Each row comes from the steps of one walk. Every step used is in the known rows, and no mark comes twice. Write the walk behind each row, first mark first.
(in the rows, 128 means zero)
Known rows:
nulepu/pifo/segob: [ 89 157 141  80 125 121  88 149 126 136 108 137 110 134 121  96 167  99
 174 123 144 150 211 125 132 164 117 113 140 105 116 131 144 121 125 155
 100 162  80  87 194 125 134 127 163 145 117 126 121 106]
lunib/fite/boso: [145 129 194 131  82 146 152  87 123 127 115 120 109 138 127  88 127 128
  95 114 130  94 124 146 123 124 117 151 117  96 136 150 120 133 143  80
  87 145 134 106 122  98 137  77 146 102 113 120 124 105]
firuf/fite/segob/pifo/nulepu: [133 177  87 176 115 106 141 135 171 144 136 131 121 114 101 125 136  89
 121 127 157 140 175 156 137 141 125 132 140 187  92 209 144 154 146 134
 179 207 157  57 122 136 127  88 136 104 150 125 161 135]
gamoz/fite/duze: [118  93 132 190 122 157 112 160 124 124  98 131 155 141 128 143  96 114
 113 140  98 125 149 130 121 126 144 136 144  63 131  92 127 144 142 122
  96 107 142 180 120  91 157 107 140 118 120 138 146 152]
gamoz/lizoden/firuf/fite: [113  73  94 108 117 140 126 130 135 143 170 145 141  91 118 119 143 139
 173 103 105  89 128 107 125 100 106 125 152 135 121 115 125 103 123 121
 143  68 115 187 137 127 107 149  93  83 124 112 129 104]
duze/lizoden/firuf/fite/nulepu/pifo/segob: [142 157  86  99 136  69 101 134 139  93 142 153 130 141  94 142 163 184
 152 117 136 144 114 103 141 128  95  80 125 141 125 168 182 100  87 175
 144  64 108  99  88 110 118 145 117 150 146 141 111 103]
lunib/fite/firuf/lizoden/gamoz: [153 111 179  99 147 136 206 110  90 126 145 115 121 142 147 139  87 146
  83 155 145 123  26 138 115 112 134 116 103 147 132 120 122 127 132 112
 154 129 137 159  92 117 119 134  68 141 153  97  54 125]
fite/firuf/lizoden: [139 160 152 119 137 125 156 145 110 135 124  97 118 130 134 160 106 119
 132 164 111 111 125 120 125 129 173 122 144 126 156 101  82 133 118 105
 171 128 127 165 148 146 104 148 100 186 144 122 104 131]
duze/lizoden: [136 131 138 135 129 131 108 113 119 119 117 105 147  94 134 112 154 145
 159 131 114 139 132 147 142 127 162 114 147 123 136 111  73 142 110 127
  96 121 120 119 138 148 129 151 125 159 147 140 134 160]
lizoden/gamoz: [ 97  94 155  85 130 154 127 120  85 110 130 166 142  99 143 117 128 114
 125 135 116 159 114 151 140 123 151 138 121 144 109 103 124  99 163 152
 101 140  98 156 169 141 110 135 124  86 115 100 110 138]
nulepu/pifo: [ 89 168 145  81 125 149 100 152 112 127 125 145 108 126 139 103 128 110
 155 129 128 141 184 139 152 138 134 120 122 109  97 108 141 118 124 153
 113 139 110  91 151 126 115 127 161 146 109 140 112 123]
nulepu/pifo/segob/fite: [115 166 140  83 142 114  98 151 151 127 119 118 104 151 102  69 156  99
 197 111 163 121 194 103 115 170  88 128 103 114 126 164 156 139 135 137
  97 134 100  95 188 142 138 121 153 132 117 128 134 106]
nulepu/fite: [139 115 154 133 131 148 123 141 132 150 146 143 103 100 158 114 120 128
 146 101 127 120 144 136 162 164 145 165 158 152 118  94 122 107 127 121
 100 176 130 129 145 134 138 114 132 118 110 115 138 126]
duze/lizoden/gamoz/fite/nulepu/pifo/segob: [138 111 103 126 141 116 103 148 145  91 106 170 153 120 108 144 149 130
 127 124 155 225  89 113 102 101 124  76 131 100 102 117 200 141  90 221
 121  83 138 114  78 118 132 143 121 174 132 145  70 141]
pifo/segob/fite/firuf/lizoden: [165 154 146 124 155  92 149 146 148 134 115  68 110 158 101 128 135 105
 172 151 142  95 146  87  85 162 128 131 128 132 180 160  99 157 133  88
 148 122 116 154 184 168 121 144  89 176 148 108 119 119]
fite/nulepu/pifo: [117 202 133  92 110 166 112 148 113  94 121 159 111 141 124 126 125 110
 111 148 106 158 172 122 137 119 137 123 116 109 100 138 161 123 124 172
 144 133 138  79 132 108  94 107 141 174 110 151 122 114]
lunib/fite/duze: [129 126 165 154 106 175 147 108  94 123 113 108 133 166 132 110 101 145
  87 138 111  98 121 150 128 141 101 140 109  87 136 162 107 145 149  77
  88 150 132 130  99  76 154  91 130 107 146 139 148 128]
segob/fite: [140 134 146 112 137 152 124 131 139 114 135 110 121 127 115  85 124 110
 161 128 118 102 161 120 129 154 123 156 117 134 130 142 103 140 153 104
  91 119 125 133 182 148 129 128 120 112 120 114 155 136]
lunib/fite/segob/pifo/nulepu: [150 171  98 149  96 140 166  92 163 170 126 103 122 132 106  89 141 109
  58 124 158 147 140 174 108 135  89 147 123 166  82 206 120 193 123 114
 144 210 162   4 112 105 154 100 136 114 163 128 156 123]
boso/fite/firuf: [125 112 126  94 146 103 172 119 125 124  93 132 116 110 175 135 123 103
  83 143  96 106 146 140 158 154 142 146 158 135 128 109  90 114 105 132
 121 128 136 194 173 108 130 133 138 158 144 100 167 156]
nulepu/pifo/segob/fite/duze: [ 99 168 143 127 140 135  89 155 126 112  93 101 118 190  98  96 130 103
 176 120 148 102 190  97  95 167  81 123  90  73 167 193 171 142 145 122
 100 140  99 123 154 120 133  90 172 128 115 154 146 112]
lizoden/gamoz/fite/nulepu/pifo/segob: [118 115 108 106 134 130 115 165 137  90 106 193 141 136 109 135 131  95
  99 133 137 216 126 110 105 120 114 106 121 106  86 111 216 124 127 214
 126 107 131 122 127 102 129 115 131 136 110 112  87 115]
boso/fite/duze: [ 99 111 136 115 156 132 126 114 107 112  83 110 136 134 174 130 111 111
  98 142  93 102 165 144 128 128 138 138 144  91 128 143 100 135 130 126
  99 127 109 197 158  95 134 126 171 137 132 112 213 165]
firuf/lizoden: [136 151 158 100 154 141 118 143 123 133 143  89 125 120 133 129 126 123
 165 150 123 127 151 129 114 113 172 120 141 123 111 104  86 143 136 113
 141 119  99 137 174 152 112 177 114 156 130 106 131 134]
lizoden/firuf: [110  98 123  74 112 133 118 111 102 137 146 147 142 114 135 125 139 156
 117 128  88 120 135 131 159 123 123 156 137 139 115  81  91  87 138 126
 100  86  78 144 187 122 127 168 137  85 123 107 133 116]
segob/pifo/nulepu/fite/duze/lizoden/firuf: [122 112  66 205 148 109  86 132 131 164 123 112 140 151 140 167 143 190
  84  98 142 130  65 140 147 136  94 139 134 146 123 143 159 151  92 145
 125 148 126  79  52 108 160 154 147  92 149 169 138 140]
lizoden/firuf/fite: [127  92 122  93 128 109 131 132 118 129 171 157 134 113 123 125 114 169
 148 120 109  99 133 129 175 135 117 139 130 163 107 111 127  79 145 123
 119  86  99 166 148 115 124 142 111  62 124  93 131 111]
pifo/segob/fite/lunib: [ 99 155 144 147 110 112 118 136 148 142 126 115 135 166  98 105 160  85
 170 142 140 153 190  98 104 120 112 135 130 117 168 174 118 122 154  96
 141 138 105 112 203 157 132 124 127 138 121  91 176  76]
pifo/nulepu: [118 121 115 140 126 152 135 133 139 158 100 142 129 115 102  91 171  99
 118 141 104 154 161 135 137 141 129 134 153 126  94 116  85 151 165 120
  87 203 107 106 180 131 134 148 140 114 135 121 158 132]
firuf/lizoden/duze: [128 112 167  59 140 120 108 102 116 119 152 108 122 119 141 129 136 133
 153 154 132 130 140 132 112 150 159 111  99 144 123  66  84 115 161 104
 147  99 102 146 166 169 125 183 122 131 120 109 118 126]
lunib/fite: [142 118 170 113 118 158 156 102 121 137 135 123 122 129 132  82 120 137
 106 132 124 115 129 156 142 150 106 144 127 127  93 132  96 145 141  91
  84 140 125 101 137  97 158 121 113 109 143 107 132 118]

Write each row's walk:
[140  87 160 130 140 130 127 138 134 115 119 135 141 113 137 155  96 108
 132 125 142 145  85 112  83  59 173 117 123  85 129  68 161 122 143 147
 140  76 124 184 117 147 110 133 130 108  92  95  78 139] | firuf/lizoden/gamoz/fite/boso
[114  85 110 133  84 134 124 112 135 137 145 144 127 102 116 126 147 123
 170  84 107  74 131  98 109  70 112 132 147 100 156 129 152  94 133 102
 145  73 124 184 126 128  93 104 135  72  95 122 111  87] | gamoz/lizoden/firuf/fite/boso
[142  96 108 119 139  86 117 120 127 112 167 137 150  96 126 131 135 196
 169 112 120 107  93 131 170 119 128 109 136 158 119 115 109  97 115 124
 114  55 110 160  99 137 131 166 105  95 144 120 116 143] | duze/lizoden/firuf/fite
[ 96 139 119 194 120 137 139 153 155 197 130 165 114 137 129 120 154  95
 127 122 140 185 140 116 147 102 125 141 172 139 118 115 133 118 147 104
 146 238 141  81 120 134 135 120 139 146 106 115 160  82] | pifo/nulepu/fite/lunib
[109 100 122 140 125 118 123 133  94 113 144 140 146 154 123 155  90 171
 126 130  92  77 121 123 153 126 118 134 120 114 148 138 140  83 153 108
 123  90 101 198 120  98 127 118 128  60 122 124 151 117] | lizoden/firuf/fite/duze
[124 108  69 112  88 132 146 106 146 150 170 146 143  80 105 127 128 122
 174  97 115  86 149 105 102  72 108 133 160 151 159 146 113 102 105 107
 185  80 146 167 120 140  94 119 124 110 128 132 143 111] | gamoz/lizoden/firuf/fite/segob
[152 124 159 174 121 160 129  96 103 115 106  81 148 150 130 115 114 175
 112 133 128 104  87 154 118 125 114 111 118  81 160 165  92 165 114  81
  83 127 142 128  54  94 158 117 126 145 168 165 134 155] | lunib/fite/duze/lizoden
[ 96 120 130 177 105 145 127 159 149 143 132 154 158 132 132 141 113 102
 124 151 117 185 164 130 138  80 149 130 157  89 117  63 125 114 135 127
 149 108 149 128 134 122 147 122 126 153 109 102 141 107] | gamoz/fite/lunib
[106 147 108 151 133 140 107 139 142 156 114 121 128 129 124 114 166 100
  91 140 130 163 162 163 144 154 131 139 135 150  62 153 125 173 156 163
 122 196 115  46 185 129 143 147 128  99 141 125 154 132] | segob/pifo/nulepu
[147 127 117 150 150  87 139 131 145 168 153 120  80 137 150 170 140 124
  85 132 175 134  86 135 136 195 126 132 108 198 112  93 157 145 126 130
 194 196 156  81 101 155 146 141 104 131 129 132  96 111] | segob/pifo/nulepu/fite/firuf/lizoden/duze
[132 145 108  79 127 112 158  88 149 126 111 120 130  86 161 111 122  91
 114 124 116 114 183 143 119 115 143 145 156 151 121 146  78 124  96 120
 138 126 132 151 170 131 125 126 175 160 129 105 212 165] | boso/fite/segob
[135 210 134  94 130 164 121 147 139  82 139 129 100 156 106 107 110 105
 134 140 117 131 156 103 123 126 111 136  85 117 113 173 170 135 129 158
 135 111 159  84 133 125 101  94 122 167 105 154 134 117] | segob/fite/nulepu/pifo
[127 101 142 159 150 153 111 117  93  79 115 101 160 141 127 126 105 150
 147 131 129 118  62 121 102 106 136 116  81 108 182 171 128 139 137 130
  93  98 122 182  86 150 115 124 119 116 130 165 127 173] | segob/fite/duze/lizoden/gamoz
[139 167  93  97 135 103 113 140 127  81 164 153 128 129 115 150 118 195
 132 120 121 134  85 110 157  94 115  89 103 141 104 140 175  92  87 172
 158  49 142 108  50 108 103 143 109 157 131 157 100 120] | duze/lizoden/firuf/fite/nulepu/pifo
[154 125 161 131 100 149 187 108 111 139 119 130 112 139 133 118 109 134
  73 145 117  98 106 149 153 165 111 146 128 126 137 124 102 136 126  87
 107 157 150 128 117  93 146  91  94 142 158 122  98 119] | lunib/fite/firuf
[ 97  70 130  88  91 161 107  89 118 134 141 136 130  90 132 101 177  98
 156 121 112 127 161 126  97 139 128 122 124 121 140  78  93 125 151 117
 122 107 124 151 167 158 121 148 125 118 108 145 129 117] | gamoz/lizoden/duze
[123 182  83 152  97 127 130 118 153 158 111 119 128 119 110 119 149  83
  90 134 141 162 180 159 121 129 134 146 146 164  98 186 113 171 131 149
 161 208 139  28 162 138 130 116 159 123 144 141 169 136] | fite/segob/pifo/nulepu
[148 148  39 159 128  67 127 110 166 146 161 122 151 106  98 148 148 164
 116 110 157 134 103 139 139 109 106 109 135 199 107 188 132 138  93 141
 175 127 142  60  78 137 133 144 133 105 167 145 142 145] | duze/lizoden/firuf/fite/segob/pifo/nulepu
[138 186 153  94 106 144 140 119 134 111 113 141 107 166 104  90 147 123
  89 132 143 155 150 123 116 157  73 112 114 111  97 188 171 149 120 146
 115 153 132  47 123  73 145  99 131 160 137 127 123  84] | lunib/fite/nulepu/pifo/segob
[143  96 148 167  92 139 117 141 152 124  99 148 132 111 123 131 121 100
 122 115 118 123 157 126 123 113 146 149 149  59 134  79 138 130 143 124
  98 106 147 149 140 113 145  96 159 106  96 124 119 129] | gamoz/fite/boso
[160 137 115 171 165 118 172 164 153 187 128 125  91 127 132 153 129 116
 122 126 140 116 100 107 133 145 138 134 171 150 133 102 121 151 116 107
 158 226 151 128 103 143 121 142 108 177 137 126 106 128] | pifo/nulepu/fite/firuf/lizoden
[119 163 100  76 118 118 122 151 116  87 166 178 119 141 109 143 100 160
 106 132 109 130 124 111 163 112 106 115  99 141  92 139 193  77 120 171
 165  72 131 117  97  94  98 119 119 114 108 127 114  95] | lizoden/firuf/fite/nulepu/pifo
[125  57 125 139 119 141 166 153 110 117 115 184 145 104 140 166  86 109
  77 143 115 160  75 133 148 127 147 137 136 125 129  51 144 107 131 164
 120 113 154 196 127 121 134 112  97 118 124 115  69 149] | lizoden/gamoz/fite/firuf
[100 124 113 154 119  81 125 121 123 128 177 142 164 129 129 157 126 178
 155 133 125 141  97 121 162  69 134  94 141 142 149 113 121  69 112 113
 174  69 116 134  87 142 121 160 106 135 133 115 128  94] | duze/lizoden/firuf/fite/lunib
[143 156 123 133 101 140 144 121 140 158 147 139 104  90 141 121 104 115
 147  94 138 115 167 132 136 146 151 170 161 170 153 129 111 105 105 106
 139 190 159 116 120 145 122  81 157 149 120 135 146 127] | nulepu/fite/segob
[101 102 148 152 136 154 102 114  69  88  99 122 166 131 142 153 117 157
 125 141 119 150  75 144 119  96 160 104 117  99 168 135 116 124 134 141
 100 126 104 172  86 133 112 131 136 124 137 161 107 168] | fite/duze/lizoden/gamoz
[130 141 101 241 153 131  96 146 142 152 104  97 125 140 143 148 145 147
 103 107 157 140  97 153 136 151 124 127 151 135 124 172 157 184 106 145
 122 206 151  67  55 117 159 116 138 135 149 181 149 160] | segob/pifo/nulepu/fite/duze/lizoden
[157  77 135 116 134  96 146 133 136 122 139 131 123 122 131 180 100 121
 117 156 128 127 107 113 113 157 154 114 116 120 140  17 111 127 127 112
 164  71 157 191 114 146 148 155  98 153 125 119  73 134] | gamoz/fite/firuf/lizoden/duze
[142 113  90 158 124 116 109 122 147 107 130 130 176  87 139 164 101 133
 109 117 169 192  81 162 110  93 156 115 130 154 110 123 160 147  81 195
 169  80 171  96  74 144 139 130 122 135 144 145  99 183] | duze/lizoden/gamoz/fite/segob/pifo
[145 150 171 135 101 146 121 117 141 105 113 109 108 138 112  95 131 103
 154 117 122  82 163 109 107 123 135 164 106  99 166 155 122 124 158  95
  95 125 131 134 164 150 112  85 156 104  87 127 149 117] | segob/fite/boso
[138 101 146  47 172  70 163  91 123 118 126 104 107 123 182 160 123 119
  90 156 123  99 115 126 125 163 154 111 104 150 138  65  86 113 113 113
 169  89 125 206 152 145 128 182 128 165 135  98 146 149] | boso/fite/firuf/lizoden/duze
[133  97 109 164 134 125  97 115 100 137 136 126 145 132 155 164 114 206
 129  95 112  97  71 121 148 127 117 143 145 120 176 107 126 101  84 116
  98 102 120 165  66 115 139 143 148 117 127 169 131 139] | nulepu/fite/duze/lizoden/firuf
[118 106 107 220 161 133 101 136 113 137 108 128 137 132 151 161 137 153
  88 106 169 169  38 161 127 131 130 122 123 152 117 164 185 163 119 171
 121 208 140  90  41 124 143 121 132  99 140 168 117 166] | segob/pifo/nulepu/fite/duze/lizoden/gamoz
[163 161 146 120 158 127 165 144 138 120 142  75 108 145 120 144  95 118
 150 156 121  84 117 100 110 132 145 134 113 134 159 137  92 143 128  91
 164 102 150 165 145 166 105 142  81 178 135 118 118 141] | segob/fite/firuf/lizoden
[135 156 149  56 154  70 127 131 137 118 138  99  83 174 107 132 141 114
 175 139 182 106 145  80  91 192 102  97  64 135 172 123 147 130 131 111
 164 100 111 134 144 171 126 136 121 172 121 139  82  97] | nulepu/pifo/segob/fite/firuf/lizoden/duze
[133 116 131 183 107 135 132 134 158 172 102 158  89 116 127 111 164  96
 122  86 137 116 139 116 130 135 126 161 162 116 137 123 141 133 154 105
  90 244 140 100 119 129 134  85 173 106  95 132 141 107] | pifo/nulepu/fite/boso
[139 111 106 145 135 125  99 106 108 103 128  86 158 162 115 134 123 189
 142 124 103  82  86 103 113 109 103 133  96  96 188 147 108 123 111  96
  90  38 113 167  99 134 131 150 129 111 140 167 150 150] | segob/fite/duze/lizoden/firuf
[119 114 170  74 167 147 133 126  95 114 144 120 139 113 148 139 107 128
 147 150 131 158  97 134 110  94 172 114 116 145 107 108 117 117 154 149
 146 118  88 165 154 159  98 179 105 121 124  84 100 143] | firuf/lizoden/gamoz
